Every row comes from one small tree of marks. Brackets hold a mark, then the marks that hang from it, in the order of their numbers. Every link used is in the known rows. Which tree was each row made from?
Known rows:
(J_87 (J_672 (J_894 J_919))): 3.13  -3.64  0.20  0.12  -1.75  2.60  -0.43  0.16  -0.68  0.19  0.65  5.07  3.60  -6.26  1.82  -0.32  -3.92  1.01  -2.75  3.73  4.39
(J_672 J_87 J_894): 0.90  -2.54  1.66  0.92  -4.10  3.86  -2.18  -1.64  -0.89  1.14  -0.07  4.70  3.55  -3.56  1.58  0.41  -5.40  1.93  0.42  4.55  5.48
(J_919 (J_894 (J_672 J_87)) J_901 (J_953 J_686)): -0.95  2.13  0.68  2.94  4.12  0.86  1.37  -2.73  1.23  1.16  1.03  -4.48  -3.82  1.91  -0.84  0.08  -2.35  1.38  5.34  -2.87  -2.11
(J_901 (J_919 (J_894 (J_672 J_87)) J_953)): -2.28  1.62  1.05  -0.49  -0.93  0.91  1.32  2.45  0.41  5.26  4.25  -1.40  -1.58  2.10  -2.90  1.53  2.03  1.93  2.37  0.01  -0.88
(J_997 (J_901 (J_919 J_894 (J_953 J_686)))): -3.39  1.83  0.84  -2.73  -1.68  -0.95  -4.46  1.37  0.98  3.90  1.67  -2.00  -2.42  3.44  -2.12  1.78  7.47  -2.00  -0.16  -1.00  -0.65
(J_672 J_87 (J_894 (J_919 J_901))): 2.69  -2.20  2.38  1.45  -2.02  0.95  -1.13  -2.13  -1.86  -3.15  -3.32  6.02  2.74  -1.89  -0.04  0.70  -5.97  2.21  -2.07  3.94  3.41
(J_894 J_672): -0.67  -0.63  -1.10  1.06  -3.26  1.15  -0.68  0.85  -0.47  1.01  3.35  -0.04  2.70  -5.25  0.13  -2.65  -1.63  -0.36  -0.94  1.31  0.53
(J_919 J_901 (J_953 J_686)): -1.82  -0.03  -0.29  -0.25  1.46  -1.95  -0.87  -1.43  0.44  -2.60  -2.97  -2.63  -2.13  2.89  1.27  -1.42  2.01  -0.39  0.42  -3.59  -1.31
(J_87 (J_672 (J_894 (J_919 J_901 J_953)))): 2.89  -3.34  1.06  0.48  -0.51  1.24  -0.18  -0.62  -0.44  -0.25  -0.80  4.52  1.61  -4.43  0.98  -0.52  -3.38  1.88  -2.31  2.28  3.35
(J_894 (J_919 J_953)): 1.76  -0.71  -3.06  -2.91  -0.51  -1.52  2.60  0.76  -1.64  -0.93  -0.49  2.06  1.65  0.38  0.33  0.58  2.32  -2.83  -3.42  0.59  0.12
(J_672 J_894): 1.07  -1.65  -0.59  -0.79  -3.39  1.59  -1.82  -0.52  -0.61  1.89  -0.70  0.61  3.18  -5.03  2.21  -1.21  -1.55  -0.11  -1.80  4.66  1.99
(J_997 (J_901 (J_919 (J_894 (J_672 J_87)) J_953))): -2.80  1.38  2.35  -0.98  -3.23  0.37  -4.23  0.85  0.57  4.89  3.73  1.12  -1.65  1.79  -3.82  1.55  4.19  0.04  0.44  0.46  0.95
(J_901 (J_919 J_894 J_953)): -2.07  2.38  -0.43  -2.75  0.01  -0.43  0.98  2.14  0.35  4.60  1.84  -3.77  -2.23  2.90  -0.81  1.01  5.95  0.16  0.33  -0.41  -2.36
(J_953 J_686 J_919): -1.21  -2.55  -1.69  -0.74  0.75  0.64  -0.81  4.18  2.97  -3.56  -1.28  -0.83  3.02  0.76  5.67  -0.43  1.22  -2.85  2.00  -2.96  1.61
(J_672 J_87 (J_894 (J_919 J_953))): 2.56  -2.80  0.46  -0.30  -2.73  1.86  1.33  -0.50  -1.52  0.78  -0.36  6.74  3.26  -1.00  -0.51  2.63  -4.70  0.65  -0.29  4.44  4.74
(J_894 (J_672 J_87) (J_919 J_953)): 1.51  -1.61  -0.74  0.67  -2.27  0.60  3.35  1.18  -1.51  0.01  3.46  5.77  2.72  -0.80  -3.02  1.36  -3.97  -0.28  -0.16  1.14  2.66
(J_919 J_894 J_901 J_953): 0.32  3.23  -0.63  -0.47  4.47  -0.75  0.61  -3.93  0.42  1.35  -2.18  -6.17  -4.21  0.84  1.78  -1.76  3.11  0.34  0.49  -1.69  -3.96
(J_901 (J_919 (J_953 J_686))): -3.81  -0.40  -0.09  -2.49  -2.30  -1.35  -0.33  4.36  0.36  1.58  1.20  -0.81  -0.58  4.38  -1.20  1.30  5.13  -0.50  0.23  -1.83  -0.22
(J_894 (J_672 J_87) (J_919 J_901 J_953)): 1.36  -1.18  1.02  2.32  -0.70  -1.08  2.06  -0.45  -1.53  -2.93  0.37  5.09  0.81  0.16  -3.36  0.14  -4.44  1.35  -0.94  -0.16  0.87
(J_901 (J_919 J_953)): -2.99  -0.20  0.23  -2.98  -3.04  -1.18  -0.52  3.61  -0.25  2.24  1.15  0.22  -0.25  2.84  -1.18  0.39  5.52  0.26  -1.49  -0.55  -0.21
(J_894 (J_672 J_87) J_919): 1.65  -1.49  -0.18  1.56  -2.67  1.06  1.53  0.93  -1.74  -2.06  2.91  5.78  3.82  -2.93  -1.97  0.27  -4.92  -0.10  -1.53  1.80  2.57

Which tree is each row?
1.93  -2.59  1.58  1.09  -0.89  0.47  0.41  -1.32  -1.05  -2.14  -2.75  5.39  1.50  1.04  -0.74  2.23  -5.43  1.44  0.58  2.25  3.42 -> (J_672 J_87 (J_894 (J_919 J_901 (J_953 J_686))))
1.32  -0.38  -0.70  0.98  -0.12  -2.96  2.48  0.52  -1.33  -2.23  -0.03  1.75  0.41  -1.07  -2.88  -1.16  -1.29  -0.20  -2.60  -0.22  -1.77 -> (J_894 J_672 (J_919 J_901 J_953))
2.79  -1.30  0.16  -0.16  -1.36  -1.23  -0.65  -0.95  -1.56  -2.38  -3.87  2.07  2.13  -3.33  0.53  -0.84  -2.16  0.31  -4.06  3.96  -0.16 -> (J_672 (J_894 (J_919 J_901)))
-2.49  2.31  1.54  -2.34  -2.70  -0.47  -5.92  0.57  0.26  2.86  1.28  -1.23  -1.37  0.69  -1.42  0.11  6.93  -1.10  -2.57  0.70  -0.81 -> (J_997 (J_901 (J_919 J_894)))
-0.68  3.19  -1.06  -0.08  5.44  -0.84  0.90  -3.13  1.15  0.31  -2.02  -7.49  -4.69  2.87  1.57  -0.54  2.68  -0.64  2.68  -3.43  -4.06 -> (J_919 J_894 J_901 (J_953 J_686))
0.75  -0.26  -1.39  -1.16  1.82  -3.23  1.37  -0.13  -0.98  -4.66  -3.49  0.40  -0.54  2.93  -0.08  0.18  1.48  -1.98  -2.38  -2.13  -1.65 -> (J_894 (J_919 J_901 (J_953 J_686)))
2.55  -2.44  1.84  0.82  -1.60  0.54  0.37  -1.80  -1.61  -1.46  -2.78  6.14  1.82  -0.24  -0.77  1.56  -5.09  1.95  -0.89  3.24  3.39 -> (J_672 J_87 (J_894 (J_919 J_901 J_953)))
0.90  -0.76  -3.23  -2.62  0.26  -1.54  2.72  1.49  -0.77  -1.76  -0.44  1.17  1.33  1.94  0.15  1.55  1.95  -3.64  -1.55  -0.83  0.13 -> (J_894 (J_919 (J_953 J_686)))
1.65  0.02  -1.09  -1.49  1.04  -3.16  1.29  -0.92  -1.60  -3.87  -3.48  1.26  -0.38  1.34  -0.01  -0.72  2.03  -1.12  -4.16  -0.80  -1.57 -> (J_894 (J_919 J_901 J_953))
-0.71  2.09  -3.14  0.04  2.46  1.51  3.41  0.11  1.42  5.23  4.49  -6.06  -1.69  -0.23  -0.13  0.69  0.63  -2.06  4.97  -1.11  -2.14 -> (J_919 (J_894 J_672) (J_953 J_686))
0.58  1.93  -0.47  1.56  0.53  3.64  0.52  -1.96  0.16  2.99  3.99  -2.15  0.38  -3.79  0.66  -0.85  -2.77  0.64  2.29  1.44  0.10 -> (J_919 (J_894 (J_672 J_87)))
0.46  -1.28  0.78  2.62  0.17  -1.19  2.23  0.27  -0.86  -3.63  0.56  4.12  0.42  1.61  -3.35  1.10  -4.77  0.51  0.86  -1.60  0.76 -> (J_894 (J_672 J_87) (J_919 J_901 (J_953 J_686)))
0.41  2.74  1.88  3.53  2.49  1.50  -1.21  -3.99  0.01  -0.57  0.25  -3.20  -2.09  -2.66  0.36  -2.47  -3.20  2.79  1.31  -0.37  -2.17 -> (J_919 (J_894 (J_672 J_87)) J_901)
-1.24  -2.03  -0.01  0.85  2.29  -1.02  -1.98  2.56  2.96  -6.40  -4.30  -1.65  1.11  1.64  5.30  -1.76  0.68  -1.10  1.18  -4.35  -0.15 -> (J_953 J_686 (J_919 J_901))
-2.61  2.21  1.06  -2.99  -2.31  -0.80  -4.61  0.70  0.55  4.47  1.72  -1.23  -2.23  2.30  -2.18  1.01  7.74  -1.40  -1.50  0.07  -0.65 -> (J_997 (J_901 (J_919 J_894 J_953)))
0.47  3.22  0.31  2.49  2.98  0.16  -0.75  -3.30  0.29  -0.02  -0.25  -5.77  -2.35  -3.53  0.84  -3.30  -0.82  1.66  -0.05  -0.33  -4.22 -> (J_919 (J_894 J_672) J_901)
-0.97  2.85  -0.69  1.89  4.50  -0.64  1.68  -1.97  1.37  1.63  0.60  -7.03  -4.16  0.95  -0.53  -0.93  0.11  0.24  3.94  -2.80  -4.26 -> (J_919 (J_894 J_672) J_901 (J_953 J_686))
0.89  0.75  -0.08  0.35  4.35  -0.13  -0.87  -0.04  2.60  -2.98  -3.64  -4.00  -0.33  -0.77  5.76  -2.55  1.89  0.06  0.28  -2.13  -2.12 -> (J_953 (J_919 J_894 J_901))
-2.90  2.21  -0.75  -2.49  0.92  -0.42  1.15  2.90  1.03  3.90  1.76  -4.65  -2.57  4.38  -0.82  1.94  5.69  -0.64  2.14  -1.74  -2.40 -> (J_901 (J_919 J_894 (J_953 J_686)))
-0.43  -0.23  0.79  3.21  4.46  1.01  -0.18  1.43  3.74  -3.48  -1.12  -3.09  -0.20  0.85  3.61  -0.54  -2.71  0.45  5.18  -3.72  -0.67 -> (J_953 J_686 (J_919 (J_894 (J_672 J_87)) J_901))
